Each row comes from the steps of one walk. Every step used is in the known rows, and no mark comes twice. Write the walk behind each row, first mark first.
(in the rows, 128 means zero)
Known rows:
ratob kiruv fozefa: [151 126  99 163 155  77 134 144  72 124 100 138  81 167 107 174 134 124
 193 107 142 134 152 109 200  65]
kiruv fozefa tekif: [159 104 107 154 149  68 138 159 107 107 148 121  83 158 108 151 135 121
 134 141 157 153 141 110 187  69]
fati nekom sariz tekif fozefa kiruv ratob: [151 119  95  82 111 101 132 147 114 131 175 137 104 134 151 172 108 161
 167 152 137 154 167 120 179  96]
tekif fozefa kiruv: [139 145  90 150 120  99 110 130  60 163 155 127  68 161 135 174 125 141
 169 132 144 194 146 131 194  96]
tekif sariz nekom: [151 125  96 122 141 115 122  98  85 121  89 137  91 146 128 172 127 146
 179 153 161 150 121 163 164 119]
dasaf tutuz zabeva fati nekom sariz tekif fozefa: [144 149 104 106 111  98 167 137  68 145 138 167  61 137 175 151 126 119
 202 129 114 173 175  95 154 115]
sariz tekif fozefa kiruv ratob: [137 144  97 112 122 101 107 140  91 139 149 116  77 134 118 159 107 152
 188 128 136 178 157 114 207 101]
tutuz zabeva fati nekom sariz: [155 136  96 132 129  97 158 111  80 121 154 145  89 203 158 152 140 128
 167 115 124 131 138 143 144  84]
zabeva fati nekom: [133 132  80 152 122 109 170 138  96 114 154 136 108 175 139 159 146 126
 169 116 130 138 154 115 164  61]
nekom sariz: [170 112 100 159 160  82 134 134 100 138 143 157  88 182 138 185 133 130
 145 139 138 146 133 151 135  97]
fozefa tekif sariz nekom: [157 117 106 129 144  96 115 114 102  99 104 115  96 141 137 152 129 133
 129 184 168 149 132 169 168 124]
tekif fozefa: [149 128  82 163 116  99 129 144  74 157 144 144  68 155 127 167 139 139
 182 113 142 188 155 115 175  91]
rimog gebe: [147 144  88 164 149 104 141 132  99 156 106 145 115 179 101 162 130 123
 193 130 143 160 129 145 174 107]
zabeva tutuz dasaf: [146 122  78 167 149  56 151 117  71 139 168 121  32 175  86 134 155 134
 139 111 127 135 125 104 192  88]
nekom fati zabeva tutuz: [142 135  86 152 181  89 155 160 106 116 164 123  61 185 110 117 173 162
 165 106 119 147 133  92 141 115]
fozefa tekif sariz nekom fati zabeva: [142 141 109 116 172 112 130 129 116  78 108  99  93 154 153 125 156 157
 122 173 163 146 139 160 132 143]
tekif sariz nekom fati zabeva tutuz: [136 136  95 108 178 111 150 123 100 105 117 115  68 145 115 124 165 173
 172 138 138 133 118 127 137 144]
sariz nekom fati zabeva tutuz: [140 129  90 136 178 101 155 152  96  95 139 137  68 162 116 111 168 178
 185 130 135 148 136 108 136 118]
kiruv ratob: [151 130  87 150 151 101 110 142 109 117 152 124  90 179 100 165 127 139
 174  95 143 157 132 119 188  87]
kiruv ratob gebe: [146 144  82 170 142 102 109 161 123 116 128 111  99 177 100 190 129 115
 191  67 137 141 156 121 208  86]
kiruv fozefa tekif sariz nekom fati: [139 119 118 107 166 103 134 129 109  89  94 104  85 123 128 168 141 134
 110 168 183 133 115 153 147 102]
nekom sariz tekif: [171 108 107 139 149  76 147 136 111 129 124 166  89 164 141 163 124 132
 164 159 132 136 153 149 133 101]
nekom fati zabeva tutuz dasaf: [130 145  82 153 175  69 164 132  86 118 176 103  31 187 105 102 181 158
 137  97 123 133 128  97 156 106]
tutuz zabeva fati nekom sariz tekif fozefa kiruv: [139 151 106  94  98  98 154 109  61 143 153 139  74 155 176 147 119 139
 183 151 116 155 165 143 165  96]
ratob gebe rimog: [173 125  78 188 122  76 129 140  91 120 113 112 124 189 110 177 124  98
 206  99 143 128 161 130 193  84]

Which walk is each row?
[135 150  99 111 167 129 138 114 100 101  96 119  90 158 144 140 155 170
 173 142 159 146 126 158 127 136] : tekif sariz nekom fati zabeva
[144 127 106 113 182  93 139 139 121  83 132  95  68 138 123 107 166 163
 120 170 142 133 131 129 142 152] : fozefa tekif sariz nekom fati zabeva tutuz
[158 117 109 170 157  60 124 159  89 102 113 115  85 164 116 157 137 111
 141 138 148 134 165 112 207  72] : ratob kiruv fozefa tekif
[126 146  91 109 174  94 160  98  81 109 127  97  37 145 108 112 172 170
 147 132 141 119 112 133 149 138] : tekif sariz nekom fati zabeva tutuz dasaf
[151 141  90 129 101  86 105 149  90 126 126  87 116 137 104 174  94 118
 226 106 133 141 179 115 233  98] : sariz tekif fozefa kiruv ratob gebe rimog
[172  98  89 121 123  86 169 144 125 119 143 174 113 170 158 154 129 145
 171 166 140 131 169 132 135  89] : fati nekom sariz tekif
[149 129 111 102 137  90 110 142  98 143 153 130  79 130 133 182 103 148
 164 144 128 159 151 138 178 109] : nekom sariz tekif fozefa kiruv ratob
[130 139  87 137 173  84 168 125  77  96 151 117  38 165 113  95 176 176
 160 122 140 132 130 115 149 109] : sariz nekom fati zabeva tutuz dasaf
[144 132 108 127 165 110 116 117 113  90  93 105  93 146 151 162 145 136
  93 177 174 141 125 175 135 125] : fozefa tekif sariz nekom fati
[155 110 110 125 149  76 130 131 109 120 128 101  80 140 107 166 130 117
 119 151 160 140 123 129 185  96] : kiruv fozefa tekif sariz
[138 118  96 114 105  99 188 153  99 134 143 158  91 119 164 165 135 135
 175 149 116 136 178 120 134  75] : zabeva fati nekom sariz tekif fozefa
[131 133 103 102 109  99 171 134  85 139 155 141  96 123 172 173 121 135
 159 165 116 141 170 135 154  82] : zabeva fati nekom sariz tekif fozefa kiruv
[141 134  95 148 161 120 133 129  90 101 103 146  92 170 145 166 147 150
 163 138 166 158 131 152 130  92] : sariz nekom fati
[136 140 122 114 182  96 133 138  98  68  72  92  90 135 139 136 152 146
 145 159 161 117 152 140 164 120] : ratob kiruv fozefa tekif sariz nekom fati zabeva
[137 126 118 111 195  76 146 150  98  75  93  90  67 121 107 119 162 154
 143 156 141 103 144 109 174 130] : ratob kiruv fozefa tekif sariz nekom fati zabeva tutuz
[159 125 100 147 148  84 114 121 113 122 127 102  87 164 127 162 136 115
 104 160 152 150 133 151 174 123] : fozefa tekif sariz
[141 143  95 130 112  92 124 131  72 154 133 135  70 140 139 155 116 145
 186 154 136 184 163 129 189 100] : sariz tekif fozefa kiruv
[155 126 109 119 129  83 129 132  81 158 138 150  73 138 154 177 111 140
 160 171 132 167 158 149 157 108] : nekom sariz tekif fozefa kiruv
[136 167 113  92 115  99 151 119  53 149 147 149  66 142 182 163 111 119
 190 148 118 178 165 111 172 123] : dasaf tutuz zabeva fati nekom sariz tekif fozefa kiruv
[136 176 105 160 157  99 129 114  50 135 126 135  54 187 134 156 130  97
 194  90 120 181 130 107 181 115] : dasaf tutuz zabeva fati
[139 142  95 139 167 120 147 142  98  88 119 139  92 178 148 126 159 174
 190 132 155 161 145 138 127 109] : sariz nekom fati zabeva
[140 161  99 160 138  98 131 103  59 128 130 125  62 199 126 141 138 118
 185  90 121 154 128 138 175  90] : tutuz zabeva fati
[157 134 102 113 119  93 175 114  93 113 135 156  89 182 162 134 132 132
 186 138 117 122 159 142 141  88] : tutuz zabeva fati nekom sariz tekif
